Every row comes from one small tree of marks. The marks that hang from a mark follow it in brackets, in alphabetical order. Every link used is in the known rows. Which tree was each row made from?
Known rows
fafu{lumaf}: [ 0.31 -0.79  0.89  0.37  0.66 -0.77  0.51  0.67  0.91 -0.39  0.13 -0.25
  0.97  0.22 -0.69  0.49  1.02  0.19 -1.65 -1.77 -0.28 -0.14  1.88]
lumaf{fafu{zaruv{refol{rodog{babuv}}}}}: [ 1.68 -0.50  1.29  0.53  1.47  2.42 -0.05 -0.80  1.23  1.84 -1.33  0.20
 -2.02  0.69 -0.14  0.11  0.40  0.66 -1.58 -2.24 -0.76  0.06 -0.34]
lovenuk{zaruv{fafu kubevib rodog}}: [-0.26  3.98 -1.04 -0.58 -0.69  1.72  0.48  1.99 -1.32 -0.57  2.38  1.20
 -1.19  2.57  2.68 -3.34 -2.10  2.49  0.19  2.59 -2.55 -2.46  2.03]
kubevib{zaruv{fafu rodog}}: [-0.35  1.31  0.15  0.34 -0.04  0.01  0.37 -0.10 -1.36 -1.84  2.39 -0.33
 -2.19  2.47 -0.30  0.16 -2.95  0.47  0.69  1.78  0.07 -1.48  0.79]
lovenuk{zaruv{fafu{lumaf} kubevib rodog{babuv}}}: [-0.39  3.17 -0.90 -1.47  0.09  1.99  0.58  2.30 -1.04  0.64  2.78  0.78
 -1.01  1.91  1.38 -3.54  0.14  3.42 -0.78  1.49 -2.98 -2.27  2.84]
babuv{lumaf{fafu} rodog{zaruv{lovenuk}}}: [-0.53 -1.25  0.17 -0.95 -1.94  1.58 -2.42  2.53  0.24 -0.80 -1.22 -4.19
 -1.50 -2.16 -0.59  1.53 -3.05 -0.45 -0.71  0.02 -2.47  0.28 -5.37]
fafu{lumaf zaruv{refol}}: [ 1.48 -0.03  1.65  2.46  2.36 -0.04  1.72 -0.57  1.95  0.31 -0.73 -0.56
  0.92  1.06 -0.96 -0.01  0.83  0.81 -1.96 -2.39 -0.08  0.42  3.49]
lovenuk{zaruv{fafu kubevib refol}}: [ 0.84  3.31 -0.90  0.18 -0.40  1.72  0.67  1.14 -0.15 -0.72  1.85 -1.14
 -0.19  1.40  2.43 -4.25 -1.85  1.87  0.55  3.11 -2.90 -1.72  1.64]
refol{zaruv{fafu kubevib}}: [ 0.67  0.49 -0.54  0.79 -0.47  1.45 -0.52 -0.87  0.10  0.95  3.64  2.19
 -1.76 -0.66  1.46 -0.61 -2.67  0.72  0.34  2.96 -1.11 -2.45  2.08]
zaruv{refol rodog}: [ 0.54  2.67  0.30 -0.24 -0.21 -0.79  0.49 -0.66 -0.07  0.19  2.01  0.25
 -1.65  2.29 -0.13 -0.80 -1.82  1.54  0.61  0.61 -1.49 -0.59  0.17]
fafu{lumaf zaruv{kubevib rodog}}: [ 0.48  2.11  1.06  1.17  2.41  0.23  1.35  0.09  0.70  1.32  1.58  1.82
  0.80  2.46 -0.49  0.58 -0.26  2.23 -1.85 -1.01 -0.67 -1.76  4.89]
rodog{babuv zaruv{fafu kubevib lovenuk refol}}: [ 1.48  1.03 -1.58 -2.17  0.11  4.96  0.48 -1.31 -0.71  2.77  5.68 -1.55
 -1.64 -2.26 -0.17 -2.98 -0.33  3.11  0.25  3.98 -3.75 -2.97 -0.23]
lovenuk{zaruv{kubevib refol rodog{babuv}}}: [ 0.19  4.63 -1.10 -2.08  0.41  0.57  0.03  0.85 -0.96  1.56  2.55 -0.16
 -1.21  2.19  0.30 -4.82 -0.06  3.16  0.65  2.27 -2.81 -1.60  1.56]
kubevib{zaruv{lovenuk refol}}: [ 1.43  0.36  0.20  1.00  0.39 -1.51  1.10 -2.32  0.12 -1.11  3.00 -2.59
 -0.82  1.60 -1.67 -1.09 -1.80  0.94  0.37  2.11 -0.43 -1.57  0.24]
kubevib{zaruv{fafu}}: [-0.03 -0.14  0.11  0.85  0.13  0.25  0.24 -0.34 -0.74 -2.01  1.32 -1.64
 -1.05  0.98 -0.34  0.05 -2.14 -0.48  0.58  1.78  0.48 -0.88  0.53]
refol{rodog zaruv{fafu}}: [ 1.03 -1.54  0.10  1.30 -1.03  1.95 -1.08 -0.42  1.33 -0.27  3.20  4.00
 -4.27 -0.20  1.29  1.28 -2.26 -0.35  0.29 -1.62  0.05 -1.77  1.01]
lumaf{fafu{zaruv{kubevib lovenuk rodog}}}: [ 1.49  1.40  0.84  0.79  0.97  1.78  1.09 -1.13  0.02  1.81  1.00  1.44
 -1.04  2.27  1.06  0.02 -1.58  2.51 -2.15  0.79 -1.95 -2.55  0.94]
zaruv{fafu{lumaf} kubevib lovenuk refol rodog{babuv}}: [ 1.58  2.71 -0.64 -0.56 -0.67  1.78  2.36 -1.23  0.16  2.19  8.00  0.27
 -1.26  1.93  0.52 -1.44 -1.48  6.26 -0.73  3.62 -5.32 -4.52  2.13]
lumaf{fafu{zaruv{lovenuk}}}: [ 1.72 -0.89  1.15  1.61  0.84  1.84  1.15 -1.04  0.65  0.99 -1.28  0.34
 -0.79  0.90  0.82  0.23 -0.18  1.19 -2.57 -0.70 -0.87 -0.94 -0.12]
fafu{lumaf zaruv}: [ 0.77 -0.74  1.45  2.20  2.31  0.33  1.48  0.12  1.45  0.31 -1.21  0.50
  1.05  0.75 -0.82  0.81  1.44  0.52 -2.31 -2.89  0.69  0.28  3.58]
rodog{babuv{lumaf}}: [-1.27 -0.88 -0.79 -1.76 -0.63  0.28 -0.98  0.90  0.15  1.66 -0.43 -1.74
 -0.14 -1.77 -1.44  0.38  0.89  0.77 -0.28  0.03 -0.46  0.73 -2.45]
lumaf{fafu{zaruv}}: [ 1.07 -0.54  1.43  1.16  1.33  1.78  0.28 -0.35  0.46  0.79 -2.70  0.23
 -0.66  0.71  0.63  0.34 -0.11 -0.08 -2.13 -1.28 -0.11  0.16  0.10]
zaruv{fafu{lumaf} kubevib lovenuk rodog{babuv}}: [ 0.64  1.76 -0.83 -0.92 -0.71  2.21  2.04 -0.29 -0.54  2.20  7.27  1.55
 -1.08  1.49  0.77 -0.49 -0.75  5.81 -1.25  3.06 -4.38 -4.68  2.27]

Which tree is each row?
[ 0.65  1.64 -1.08 -3.38  1.42  3.36 -1.11 -0.76 -0.72  3.29  3.05 -1.84
 -0.92 -2.40 -1.75 -3.01  0.84  1.07  0.79  2.30 -2.02 -1.12  0.09] => rodog{babuv zaruv{kubevib refol}}
[ 1.58 -0.46 -0.19  0.76 -0.38  1.07  0.95 -1.85  0.44 -0.83  4.85 -1.45
 -2.79  1.25 -0.93 -0.33 -1.85  1.85  0.70  1.35 -1.27 -2.42 -0.10] => kubevib{zaruv{fafu lovenuk refol{rodog{babuv}}}}
[ 0.64  2.45  0.06  0.61 -1.19  1.11  1.16 -0.20 -0.25 -0.58  2.93  0.41
 -2.34  2.13  1.52 -0.52 -3.09  2.15  0.69  1.74 -2.45 -1.22  0.11] => zaruv{fafu refol rodog}
[ 1.86  0.76 -0.57 -1.08 -0.92  1.15  0.01 -1.54  1.84  2.28  5.22 -0.78
 -1.18  0.44  0.03 -0.12 -2.07  3.44 -0.38  1.52 -3.84 -3.54 -1.43] => zaruv{kubevib lovenuk refol{rodog{babuv{lumaf{fafu}}}}}
[ 1.75  1.17  1.20  0.90  1.57  1.60  0.38 -1.09  0.85  1.53 -0.87 -0.50
 -0.13  1.07  0.73 -0.50 -1.31  0.80 -1.51  0.56 -1.45 -0.84  0.90] => lumaf{fafu{zaruv{kubevib refol}}}
[ 0.84  1.01 -0.19 -0.21 -0.71  2.56 -0.50  1.12  0.05 -0.36  3.76 -2.90
 -1.01 -1.20 -0.29 -0.50 -2.17  1.71  0.87  2.05 -3.79 -1.60 -0.30] => babuv{rodog{zaruv{fafu{lumaf} kubevib lovenuk refol}}}
[ 0.38  2.50 -0.24 -0.63 -0.20  1.47  1.09  1.89 -0.39 -0.19  1.56 -0.31
 -2.03  2.01  0.91 -3.94  0.42  2.95 -0.76  0.14 -2.84 -0.75  1.69] => lovenuk{zaruv{fafu{lumaf} refol rodog{babuv}}}
[ 0.79 -0.44 -0.87 -0.68 -0.40  3.07 -1.52 -0.72  0.81  2.40  5.44  3.86
 -3.94 -0.94  0.54  0.29 -1.15  1.46  0.79  0.37 -1.11 -2.95  1.56] => refol{rodog{babuv} zaruv{fafu kubevib}}
[ 1.45 -0.24 -0.01  0.08  0.44 -0.47  0.51 -2.22  0.61 -0.18  4.08 -1.56
 -2.27  1.33 -2.22 -0.51 -0.80  1.38  0.66  0.47 -0.46 -1.88 -0.16] => kubevib{zaruv{lovenuk refol{rodog{babuv}}}}
[ 2.56 -0.81  1.52  2.98  1.54  0.54  2.33 -1.38  2.86  0.26  1.98  0.78
 -0.32  1.67 -0.70  0.80  0.46  2.23 -2.23 -3.33 -0.84 -1.42  3.21] => fafu{lumaf zaruv{lovenuk refol{rodog}}}
[ 1.78 -0.21  0.12  1.65 -0.57  0.52  1.14 -1.81  0.75 -2.01  4.60 -1.29
 -2.50  1.88 -0.25  0.09 -3.15  1.26  0.67  1.31 -1.06 -2.62  0.16] => kubevib{zaruv{fafu lovenuk refol{rodog}}}
[ 0.63  3.03 -0.90 -0.61 -0.59  0.04  1.33 -1.19 -0.71  1.49  5.83  1.86
 -0.59  2.47  0.72 -0.53 -2.26  4.08 -0.11  3.24 -2.86 -4.24  1.29] => zaruv{kubevib lovenuk rodog}
[-0.50  0.52  0.80  0.60 -0.83  0.20 -1.92  2.14  1.19 -0.08 -2.33 -4.01
 -0.17 -0.30 -0.36  2.06 -3.51  0.23 -0.11  0.30 -2.19  0.94 -3.23] => babuv{lumaf{fafu{zaruv{kubevib refol}}} rodog}
[ 0.32  0.90 -1.38 -0.27 -1.64  1.45  0.11 -1.07 -0.26  2.29  6.26  2.45
 -3.16 -0.02  0.79 -0.38 -3.03  3.74 -0.35  3.74 -2.77 -3.91  0.45] => refol{zaruv{fafu kubevib lovenuk rodog{babuv{lumaf}}}}
[ 0.83  0.67  1.05  1.63  2.59  0.55  1.25 -0.09  1.29  1.12  0.54  0.55
  1.94  0.98 -0.52  0.41  0.57  1.26 -1.92 -1.03 -0.24 -1.13  4.68] => fafu{lumaf zaruv{kubevib}}
[ 0.06  0.86 -0.81 -0.63 -1.09  3.23 -0.99  1.31 -0.86 -0.17  3.21 -2.01
 -1.41 -1.58  0.25 -0.15 -2.14  1.42  1.37  2.56 -3.01 -1.60 -1.17] => babuv{rodog{zaruv{fafu kubevib lovenuk}}}
[-1.30  0.84 -0.81 -1.17 -1.70  1.78  0.01  1.40 -0.85  0.72  1.89  0.31
 -2.29  0.35  0.60  0.70 -1.69  2.36 -0.02  1.15 -1.86 -0.79 -1.70] => zaruv{fafu rodog{babuv{lumaf}}}
[ 0.43  0.70  1.56  1.73  2.09 -0.01  1.56  0.32  0.80  0.41 -0.19  1.69
 -0.05  2.29 -0.76  0.91  0.59  1.43 -2.19 -2.86  0.23 -0.34  3.88] => fafu{lumaf zaruv{rodog}}
[ 1.00  0.94 -0.97 -1.30  0.38  2.69  0.03 -0.92 -0.61  1.15  3.81 -0.34
 -0.24 -1.26  0.05 -1.61 -1.22  1.14 -0.25  2.50 -1.85 -2.97  0.50] => rodog{zaruv{kubevib lovenuk}}
[ 0.96 -0.01  0.80  1.21  1.83  0.83  2.44 -0.67  0.69  2.03  2.01  1.66
 -0.71  1.65 -1.44  0.21  2.10  3.80 -2.77 -2.08 -0.94 -1.48  3.25] => fafu{lumaf zaruv{lovenuk rodog{babuv}}}
[ 2.29 -0.31  1.28  1.82  0.87  1.57  1.40 -1.60  1.08  0.98 -0.75 -0.47
 -0.93  1.08  0.65 -0.38 -0.66  1.45 -2.27 -0.28 -1.53 -0.80 -0.19] => lumaf{fafu{zaruv{lovenuk refol}}}
[-0.32  4.12 -1.40 -1.42 -1.03  1.62  0.16  1.81 -0.70  0.50  2.63 -0.99
 -1.45  1.73  1.59 -3.86 -2.19  3.31  0.43  3.08 -3.61 -1.85  0.30] => lovenuk{zaruv{fafu kubevib refol rodog{babuv{lumaf}}}}
[ 1.37  1.78  0.19  0.66 -0.02  1.13  1.18 -0.17  1.11 -0.02  3.93 -1.27
  0.97  0.69  1.29 -0.79 -2.33  2.10 -0.24  2.66 -3.29 -2.31  2.70] => zaruv{fafu{lumaf} kubevib refol}
[ 0.68  1.41 -0.69 -0.40 -1.03  3.01 -0.76  0.78 -0.40 -0.20  3.69 -2.79
 -1.54 -1.32  0.11 -0.76 -2.68  1.63  1.71  2.96 -3.61 -1.50 -1.25] => babuv{rodog{zaruv{fafu kubevib lovenuk refol}}}
[ 0.14  1.25  0.72  0.39 -0.16  0.13 -0.44  0.52  1.08  0.59 -1.24 -1.44
 -0.14  1.26  0.53  1.14 -3.63  0.65 -1.66  0.42 -1.53 -0.60 -1.51] => babuv{lumaf{fafu{zaruv{kubevib refol rodog}}}}
[-0.66  0.95 -0.25 -0.75  0.25  0.70  0.15 -0.17 -1.68 -0.44  2.70 -0.53
 -2.64  1.71 -1.16 -0.38 -1.36  1.20  0.71  1.83 -0.12 -1.23  0.40] => kubevib{zaruv{fafu rodog{babuv}}}
[-0.69  0.87  0.06  0.27  1.05  0.99  0.44  0.23 -0.03  1.92 -0.61  0.86
 -1.20  0.94 -0.99  0.70  0.12  1.77 -0.85 -1.06  0.28  0.23  0.37] => fafu{zaruv{rodog{babuv{lumaf}}}}
[ 0.17 -1.75 -0.71 -2.71 -0.52  3.41 -1.03  0.32 -0.23  2.18  0.58 -2.39
 -1.71 -3.10 -1.25 -0.80  0.29  0.89 -1.92  0.40 -1.95 -0.85 -3.83] => rodog{babuv{lumaf{fafu}} zaruv{lovenuk}}
[ 0.00 -0.66 -0.78 -1.39 -0.45  0.87 -2.48 -0.30  1.48  2.59  3.85  2.57
 -2.98 -1.26 -0.84  1.04 -1.44  0.68  0.42 -0.57 -0.37 -2.12  0.09] => refol{rodog{babuv{lumaf}} zaruv{kubevib}}
[ 0.03 -0.63  0.33 -0.72 -1.96  1.28 -2.21  1.97  0.67 -0.80 -0.80 -5.03
 -1.66 -1.97 -0.72  0.93 -3.57 -0.18 -0.36  0.40 -3.08  0.45 -5.44] => babuv{lumaf{fafu} rodog{zaruv{lovenuk refol}}}
[ 0.67  2.90 -1.55 -0.84 -2.03  1.69  1.50 -0.93 -0.06  2.03  7.09 -0.69
 -1.65  1.24  1.02 -0.89 -3.64  5.68  0.29  4.97 -5.17 -4.13 -0.86] => zaruv{fafu kubevib lovenuk refol rodog{babuv{lumaf}}}
[ 1.06  0.69 -0.65 -0.03 -0.50  1.49  0.82 -1.25 -0.05  2.43  6.98  3.22
 -2.89  0.45  0.50 -0.83 -1.27  4.18 -1.09  2.63 -2.91 -4.28  2.88] => refol{zaruv{fafu{lumaf} kubevib lovenuk rodog{babuv}}}
